Every row comes from one small tree of marks. The marks that hang from a mark follow it in brackets, in the order of their numbers. Every link used is in the known rows. Which tree was each row made from?
Known rows
Z_461(Z_27(Z_204(Z_858) Z_603(Z_946(Z_403)))): [-4.62, -1.38, 0.38, -0.45, 0.79, 0.41, 0.61, 0.28, 0.76, 0.86, 2.15, -2.46, -0.49, -0.65, 3.15, -0.75, 0.34, -4.60, 3.79, 0.57, -1.35, 1.92]
Z_461(Z_27(Z_204 Z_603)): [-3.91, -1.79, 1.67, 0.52, -0.10, 1.12, 0.17, 0.35, 0.60, 0.01, 1.30, -1.50, -0.27, -0.99, 0.65, -1.02, -0.77, -5.55, 2.78, -0.51, -0.91, 0.72]
Z_638(Z_946(Z_403(Z_27))): [-3.03, -0.45, -0.02, -0.64, 0.07, 1.57, -0.67, 1.01, 0.97, -0.48, 0.73, -4.75, 0.94, 0.32, 2.02, 2.03, -1.14, 1.80, 1.15, 0.59, -0.36, 2.49]
Z_25(Z_45): [-2.86, -0.86, -0.59, 1.49, 3.60, -0.58, 1.47, 0.73, -0.54, 1.04, 0.37, -1.65, 0.52, -0.61, -0.56, 1.52, -1.21, -1.31, 0.98, 1.00, 0.19, 1.42]
Z_403(Z_27(Z_204 Z_461 Z_603(Z_946))): [-4.49, -0.71, 1.10, 0.50, 0.43, 0.66, 1.38, 0.01, 0.91, -2.00, 1.13, -1.71, 1.07, -1.63, 3.03, -0.87, -0.31, 0.10, 1.32, 0.52, 0.17, -0.06]
Z_426(Z_946): [-3.09, -1.05, 0.29, 0.08, 0.45, -0.53, 0.80, 3.12, 0.47, 0.92, 0.38, -1.25, 2.54, -0.54, -2.23, 2.86, 0.56, -1.96, 1.11, 1.28, 0.36, 2.26]
Z_426(Z_946(Z_403(Z_27(Z_204 Z_461)))): [-3.04, -0.82, 0.40, -0.85, 0.72, -0.10, 1.27, 3.45, 0.76, 0.29, 1.16, -3.77, 2.77, -0.69, 1.23, 1.62, 0.09, -0.60, 0.65, 1.53, -0.57, 2.75]
Z_603(Z_946(Z_403(Z_27(Z_204(Z_858))))): [-4.27, -0.16, -0.59, -1.27, 1.66, -0.88, 1.65, 1.17, 1.26, 0.06, 1.43, -4.01, 0.34, 0.06, 3.60, 1.56, 0.54, 2.30, 3.25, 2.76, -0.86, 2.43]
Z_638(Z_946(Z_403(Z_27(Z_461)))): [-2.83, -0.17, 0.19, -0.33, -0.01, 1.69, -0.52, 0.29, 0.97, -0.74, 0.97, -4.61, 1.03, 0.16, 2.47, 1.67, -1.28, 1.29, 0.68, 0.58, -0.11, 2.34]
Z_461(Z_27(Z_204(Z_858) Z_603(Z_946))): [-4.52, -1.42, 0.40, -0.05, 0.66, 0.44, 0.33, -0.08, 0.62, 0.84, 1.87, -1.40, -0.42, -0.74, 2.08, -0.72, 0.48, -4.92, 3.90, 0.52, -1.18, 1.33]
Z_448(Z_946(Z_403(Z_27(Z_204(Z_858) Z_461 Z_603)))): [-3.26, -2.89, -0.16, -0.31, 0.58, -0.08, 1.84, 4.20, 0.98, -0.05, 1.57, -2.06, 1.06, -1.07, 4.09, 0.87, -1.14, -0.14, 1.67, 1.05, -0.49, 1.65]
Z_25(Z_45 Z_461 Z_603(Z_946) Z_989): [-4.95, 0.10, -4.89, 1.43, 0.57, -2.30, 2.79, -2.57, -4.46, 5.41, 1.09, -2.80, 0.13, -1.18, -0.59, 1.13, 0.10, -0.35, -0.62, 0.85, 0.81, 2.43]
Z_448(Z_946): [-2.77, -2.97, 0.47, 0.70, 0.32, -0.48, 1.11, 3.57, 0.78, 0.22, 0.34, 0.38, 0.78, -0.68, -0.76, 2.40, -1.17, -0.93, 1.98, 1.33, 0.26, 0.99]
Z_350(Z_45): [-2.33, -0.12, 0.08, 1.05, 1.23, -0.06, 1.28, 1.24, 0.32, -0.30, 1.17, -3.66, -0.76, 0.05, -0.18, 1.49, 0.54, -0.97, 1.19, 0.87, 0.12, 4.28]
Z_25(Z_45 Z_461(Z_27(Z_204 Z_603(Z_946))) Z_630 Z_989): [-5.45, -0.47, -4.57, 1.49, 5.81, -1.06, 2.30, -3.45, -4.71, 5.48, 1.73, -3.98, -0.39, -1.19, -0.32, -1.26, -0.55, -3.84, -0.15, 1.27, 0.23, 2.00]
Z_25(Z_45 Z_461(Z_27) Z_603 Z_630 Z_989): [-4.54, -0.34, -4.54, 1.15, 2.50, -1.63, 1.37, -3.59, -5.96, 7.44, 1.74, -3.55, -0.46, -1.03, -0.72, -0.28, -1.37, -2.91, -1.58, 0.05, 0.60, 2.90]
Z_448(Z_946(Z_403(Z_27(Z_204 Z_461 Z_603)))): [-3.28, -3.01, 0.79, -0.13, 0.39, 0.06, 1.88, 4.20, 1.06, -0.59, 1.32, -2.16, 1.03, -1.13, 3.04, 0.86, -1.54, -0.34, 1.39, 0.98, -0.21, 1.62]
Z_946(Z_403(Z_27(Z_204(Z_858) Z_461))): [-2.66, -0.23, -0.35, -0.74, 0.46, 0.29, 1.57, 1.77, 1.21, -0.48, 1.99, -4.78, 0.62, -0.50, 5.44, 0.02, -1.25, 1.47, 0.71, 1.02, -1.41, 1.46]
Z_27(Z_204): [-2.49, -1.02, 0.82, 1.39, 0.53, 0.45, 1.24, 1.56, 0.51, -0.94, 0.97, -1.14, 0.07, -0.86, -0.06, 0.49, -0.28, -2.12, 1.79, 0.92, -1.84, 0.37]
Z_25(Z_45 Z_461 Z_603(Z_946) Z_630): [-4.89, -0.39, -2.70, 1.69, 4.85, -2.18, 2.25, -2.65, -4.42, 5.78, 1.48, -1.30, -0.15, -0.45, 0.00, 1.70, 0.26, -0.45, -0.36, 1.23, 1.00, 3.77]
Z_25(Z_45 Z_461 Z_603(Z_946) Z_630 Z_989): [-5.41, 0.12, -4.92, 1.55, 3.54, -2.61, 2.78, -3.39, -5.92, 6.77, 1.62, -3.25, -0.23, -0.98, -0.55, 1.06, 0.08, -0.66, -1.18, 1.31, 1.23, 3.38]

Which tree is each row?
[-4.76, -0.43, 0.27, 1.47, 1.26, 0.04, 3.18, 0.26, 0.62, -0.90, 3.21, -1.70, 0.01, -1.73, 6.31, -1.13, 1.38, -4.57, 1.74, 0.44, -0.42, 1.33]
Z_27(Z_204(Z_858) Z_461 Z_603(Z_946(Z_403)))
[-4.96, -1.01, 0.26, -0.76, 0.13, 0.00, 0.86, 1.06, 1.14, -0.88, 0.25, -2.29, 1.09, -0.78, 1.92, 0.97, -0.43, 1.99, 1.96, 0.35, 1.15, 0.64]
Z_403(Z_27(Z_603(Z_946)))
[-3.77, -0.93, -0.53, -1.11, 0.36, 0.32, 1.79, 3.03, 1.15, -0.30, 1.80, -5.04, 0.43, -0.55, 5.49, 0.22, -0.83, 0.84, 1.25, 0.10, -1.07, 1.84]
Z_946(Z_403(Z_27(Z_204(Z_858) Z_603)))
[-3.48, -0.63, -0.13, -0.66, 0.27, 0.44, 1.94, 2.08, 1.18, -0.69, 2.16, -4.65, 0.60, -0.90, 6.17, -0.31, -0.97, 0.26, 0.60, 0.10, -0.72, 1.49]
Z_946(Z_403(Z_27(Z_204(Z_858) Z_461 Z_603)))
[-3.52, -0.68, 0.71, -0.42, 0.18, 0.57, 1.97, 2.08, 1.25, -1.25, 1.77, -4.80, 0.66, -0.93, 5.10, -0.35, -1.32, 0.13, 0.37, 0.07, -0.46, 1.43]
Z_946(Z_403(Z_27(Z_204 Z_461 Z_603)))
[-4.74, -0.75, 2.17, 2.39, 0.94, 0.39, 2.82, -0.45, 0.58, -2.19, 2.11, -0.36, 0.19, -1.97, 2.64, -1.05, 0.81, -5.14, 1.44, 0.29, 0.41, 0.42]
Z_27(Z_204 Z_461 Z_603(Z_946))
[-4.64, -0.39, 0.82, 0.06, 0.04, 0.13, 1.17, -0.26, 1.11, -1.37, 0.81, -1.81, 1.27, -1.22, 2.86, 0.14, -0.68, 1.12, 0.99, 0.33, 1.63, 0.12]
Z_403(Z_27(Z_461 Z_603(Z_946)))
[-4.48, -0.53, -0.09, 0.26, 0.54, 0.44, 1.32, 0.08, 0.86, -1.19, 1.59, -1.49, 1.02, -1.53, 4.53, -0.80, 0.23, 0.31, 1.66, 0.61, -0.22, 0.05]
Z_403(Z_27(Z_204(Z_858) Z_461 Z_603(Z_946)))
[-2.55, -0.19, -0.47, 0.26, 0.18, 0.63, 0.56, 0.20, 0.82, -0.90, 1.30, -1.55, 1.09, -1.13, 3.52, -0.60, -0.76, 1.50, 0.89, 1.02, -1.29, -0.36]
Z_403(Z_27(Z_204(Z_858) Z_461))
[-4.24, 0.14, 0.38, -0.94, 1.44, -0.90, 1.69, 0.42, 1.40, -0.47, 1.12, -3.94, 0.53, -0.01, 2.99, 1.65, -0.12, 2.16, 2.35, 2.63, 0.29, 2.18]
Z_603(Z_946(Z_403(Z_27(Z_461))))
[-3.90, -1.56, 0.36, 0.26, 0.02, 0.90, 0.12, 0.40, 0.56, 0.79, 1.83, -1.37, -0.30, -0.90, 2.06, -0.96, -0.19, -5.43, 2.97, -0.35, -1.32, 0.89]
Z_461(Z_27(Z_204(Z_858) Z_603))
[-4.38, -0.67, 0.17, 0.83, 4.94, -1.39, 2.01, -0.78, -3.01, 3.08, 2.06, -3.33, -0.05, -0.68, 2.46, 0.84, -0.50, -0.45, 0.66, 1.60, 0.15, 4.25]
Z_25(Z_45 Z_603(Z_946(Z_403(Z_27(Z_204 Z_461)))) Z_630)
[-4.76, -1.27, 1.28, -0.56, 0.30, 0.12, 0.48, -0.03, 1.07, 0.72, 1.41, -2.69, -0.27, -0.35, 1.52, 0.20, -0.54, -3.87, 3.10, 0.28, 0.50, 2.00]
Z_461(Z_27(Z_603(Z_946(Z_403))))
[-4.31, -0.49, -5.17, 1.37, 2.83, -1.37, 1.52, -3.41, -6.16, 7.65, 2.37, -3.33, -0.62, -1.25, 0.48, -0.92, -0.69, -3.39, -1.09, 0.27, -0.78, 2.79]
Z_25(Z_45 Z_461(Z_27(Z_204(Z_858))) Z_603 Z_630 Z_989)
[-4.08, 0.03, 0.51, -0.68, 1.59, -0.63, 1.83, 0.50, 1.32, -0.74, 1.37, -3.88, 0.43, -0.17, 3.07, 1.18, 0.11, 1.72, 2.60, 2.72, -0.40, 2.09]
Z_603(Z_946(Z_403(Z_27(Z_204 Z_461))))
[-4.77, -1.32, 1.34, -0.18, 0.19, 0.15, 0.18, -0.44, 0.94, 0.65, 1.08, -1.67, -0.22, -0.48, 0.45, 0.20, -0.42, -4.17, 3.20, 0.24, 0.67, 1.43]
Z_461(Z_27(Z_603(Z_946)))
[-5.28, -1.23, -0.58, 0.32, 1.36, -0.16, 2.80, 2.13, 0.66, -0.10, 2.48, -2.36, -0.25, -1.14, 4.94, 0.06, 1.79, -3.30, 3.20, 0.40, -1.09, 1.91]
Z_27(Z_204(Z_858) Z_603(Z_946(Z_403)))
[-2.03, 0.04, -0.11, 2.12, 0.60, 0.38, 1.59, -0.24, 0.40, -0.55, 2.39, -0.19, 0.29, -1.39, 3.36, -0.65, 0.12, -3.21, 0.69, 0.99, -1.76, -0.14]
Z_27(Z_204(Z_858) Z_461)
[-3.67, -0.55, 0.51, -0.76, 0.00, 0.25, 1.78, 1.83, 1.38, -0.83, 1.62, -4.88, 0.81, -0.71, 5.02, 0.34, -1.61, 0.78, 0.09, -0.08, 0.60, 1.63]
Z_946(Z_403(Z_27(Z_461 Z_603)))
[-2.80, -0.31, 0.39, -0.08, 0.15, 1.93, -0.42, 0.50, 0.87, -1.04, 1.17, -4.59, 0.96, -0.05, 2.53, 1.20, -1.13, 0.85, 0.84, 0.67, -0.81, 2.22]
Z_638(Z_946(Z_403(Z_27(Z_204 Z_461))))
